Each row comes from the steps of one path. Every step used is in the known rows, and no mark comes twice. Write the path behind each row, first mark first.
(in the rows, 128 means zero)
Known rows
s, w, l, h, u: [134 131 133  83 109 111  84 121 149 135 140  76 142 101 175 128  70 104
 137  75  64 158 114 134 159 135 178]
p, w, s: [ 97 157 101 116 115 127  59 164 183 166 139 101 144 133 129 139 124 167
 110 142  94 118 168  81 142  43 166]
s, w, n, h, u: [137 126 126  65  86 126  44 121 154 115 105 105 177  58 160 113 101 104
 106  65 137 169 138 136 161 149 137]
h, l, w, n: [116 152 129  88  98 142  59 134 140 149 155 137  75 101 158 121  97 106
 150 131  74 133  84 136 121 137 120]
p, w, n, h: [114 119 105  66 100 146  37 151 149 172 101 123 174  84 146 103 172 151
 118 101 136 152 131 117 131 118 135]
p, w, n: [116 124 106 113  85 127  41 182 159 137 123 126 146  98 163 118 128 158
 145 128 105 124 144 130 129  90 147]
u, h, l, w, a: [113 142 165 108 113 141 132  90 150 195 169 114  99 141  97 109 124  81
 133 107  84 107  72 141 111 134 183]
l, w, v: [115 133 123 109 136 126 125  89 162 114  71  92  78 158 148 129 122 147
 130 142  98  96 119  87 154  85 146]
u, h: [113 112 117 118 119 132 131 121 126 164 141 133 160 120 130  83 144 128
 147 128 105 145 122 134 106 157 141]
v, w, a, h, l: [127 146 165 118 120 144 109  95 102 139 175  82 112 157  75 139 118 108
 165  73 101 104  94 142  88 155 192]
l, h: [114  92 119 104 127 129 113 129 115 162 109 109 104 125 163 125 133 127
 162 121  75 134 115 131 123 153 146]
v, w: [123 123 147 136 144 129 110 148 129 146 112  63 138 133 105 128 113 180
 107  72 140 111 147 118 108 152 176]
e, w: [ 77 134 136 113 129 130 114 129 128 147 111 125 119 131 156 139 210 133
 129 105 132 129 108 117 141  79 160]
u, w, n, h, l: [105 156 137  58 126 170  52 116 111 201 153 143 114  98 101 101 153 123
 149  68 106 165  85 103 102 128 107]
u, w: [111 133 113 143 154 159 115 127 158 177 103 122 112 127 112 112 149 148
 126 117  96 111 116 124  98  65 153]
s, w, v: [128 121 142 115 125 117  99  85 126  87  43  75  83 143 141 144 131 175
 145 124 124 109 157  89 155 112 171]
e, w, a: [ 93 115 156 129 119 134 134 108 151 154 130 110 117 163 110 150 218 119
 144  94 153 108 111 145 128  86 205]
u, h, l, w: [103 171 147  87 124 139 111 105 124 199 156 129  96 105 141  83  91  84
 114 124  47 130  61 113 120 141 135]
n, h, u: [132 133 128  73 116 126 100 115 155 134 125 115 199  82 138 104 103  89
  85  61 143 164 131 118 166 131 117]
u, w, n, h: [114 111  97  77 123 173  54 124 155 181 101 132 141 100 126 104 193 151
 139  96 133 155 114 130 100 119 130]
e, w, n, h, u: [106 125 120  57  96 133  57 130 161 132 124 123 187  76 164 114 148 103
 114  54 145 171 125 126 163 114 130]
l, h, u, w: [107 117 110 111 136 147  95 131 169 182 101 104 132 100 147 103 108 119
 129  78  59 128 116 127 126  71 161]
v, w, n, h, u: [130 121 125  68 103 131  55 141 163 131 125  89 195  79 138 110 102 126
 103  35 148 162 143 127 147 153 138]
e, w, n: [ 87 114 114 105  94 137  62 148 139 125 127 138 109 119 172 142 200 146
 174 115 132 141 118 143 126 102 146]
n, w, a: [134 113 144 156 148 143 119 106 168 148 100 123 113 144  90 128 153 135
  97  95 129 104 140 139 105 125 222]
e, w, a, h: [110 107 126 138 104 139 127  81 138 105 124  98 127 169 123 157 207 104
 172 122 124  90 103 180 106 105 227]
p, w, a: [122 123 149 137 107 125 111 141 171 165 127  97 151 140 102 127 145 130
 115 107 129  92 137 134 130  73 203]
u, w, a, h: [130 105 111 156 120 158 127  83 157 125 119  96 124 167  95 140 169 113
 169 129 101  79 106 185  78  95 220]

Which path is each row?
[ 94 135  87 108 134 149  67 135 199 182 136  95 119 129 131 135 114 143
 136 105  61 133 149  99 126  50 167]
l, h, u, w, s
[108 116 103  98 153 155 104 126 148 203 143  95  97 151 145 123 154 151
 177 109  42 141  83 126  99 100 182]
u, w, l, h
[123 106 119  73 119 153  53 139 136 160 104  93 158 102 122 114 168 172
 128  68 160 153 134 127 104 173 144]
v, w, n, h
[119 101 137 127 127 148 119 111 189 183 125  92 126 138 104 123 136 106
 145  70  93 108 117 153 112  80 204]
l, h, u, w, a
[119 120 105  63 109 156  60 117 152 165 104 126 129  90 156 108 161 123
 116 117 125 151  98 133 124 154 125]
l, w, n, h
[125 110 124  91 109 112 104 133 144 134 127 102 152  95 173 116  73  90
 133  79  80 149 128 132 162 136 140]
l, h, u
[114 179 155  94 130 135 110 109 126 176 147 124  76 110 140 113  81  82
 103 123  62 119  66 111 133 123 126]
h, l, w
[104 155 151  89 117 136 113 113  89 188 187 144 131 117 104  84 114 106
 155  94  85 156  91 104 108 156 117]
u, h, l
[115 137 113  97 144 157  91 117 175 184 103 113 167  91 118  93 130 118
  92  63 107 141 117 115 127  66 143]
n, h, u, w
[131 153 136 120 153 134 114 139 149 150 179  63 140 166  99 141 122 187
 130  78 121 136 112 119 104 131 190]
v, w, l
[122 133 101 136 129 150 101 111 170 135 109 106 153 111 130 112 105 108
 128  96  76 108 117 150 113  57 173]
a, h, u, w
[106 154 141  64 142 139 105  72 135 152  92 100  79 142 130 115 129 129
 125 107  93 119  93  62 152  99 128]
n, h, l, w, v
[134 159 115 129 167 141 102 120 163 148 147 125 123 146 120 126 135 163
 101 105  94 145 110 111 109 110 197]
n, w, l
[108 145 122  84  91 144  60 128 137 169 162 141  91  98 161 100 107 105
 161 127  62 141  82 140 108 153 127]
u, h, l, w, n
[120 148 167  88 123 149 118  82 151 195 151 109  98 136  91 121 138  79
 113  93 109 113  70 132 121 128 172]
n, h, l, w, a
[ 78 119 129 106 136 126 118  98 141 113  73 100  98 171 148 145 209 171
 156 108 137 114 133  75 157  55 161]
e, w, v
[108 156 144  90 136 129 116  83 138 134 102 100  62 154 133 124 106 132
 137 121  81 105  99  68 151  88 132]
h, l, w, v
[127 165 111 114 147 148 109 125 188 165 180 105 149 141 114 120 113 137
 130  84  83 146  94 124 119  52 170]
h, u, w, l
[111 151 153  52 122 155  52 126  99 184 155 111 127 103  99 110 135 138
 139  46 128 162 100 102 106 173 120]
v, w, n, h, l
[ 98 186 123  91 127 140  78 115 164 178 174 114  75 137 124 143  93 116
 117 141  63 125 108  86 133  92 138]
h, l, w, s
[127 124 130  86 125 115  94 139 158 148 158  61 162 118 155 125  70 125
 131  47  76 151 119 125 146 137 179]
v, w, l, h, u
[125 108 124 122 109 137  59 166 140 123 125  87 123 121 131 134 126 182
 156  89 137 126 147 143  98 162 159]
v, w, n
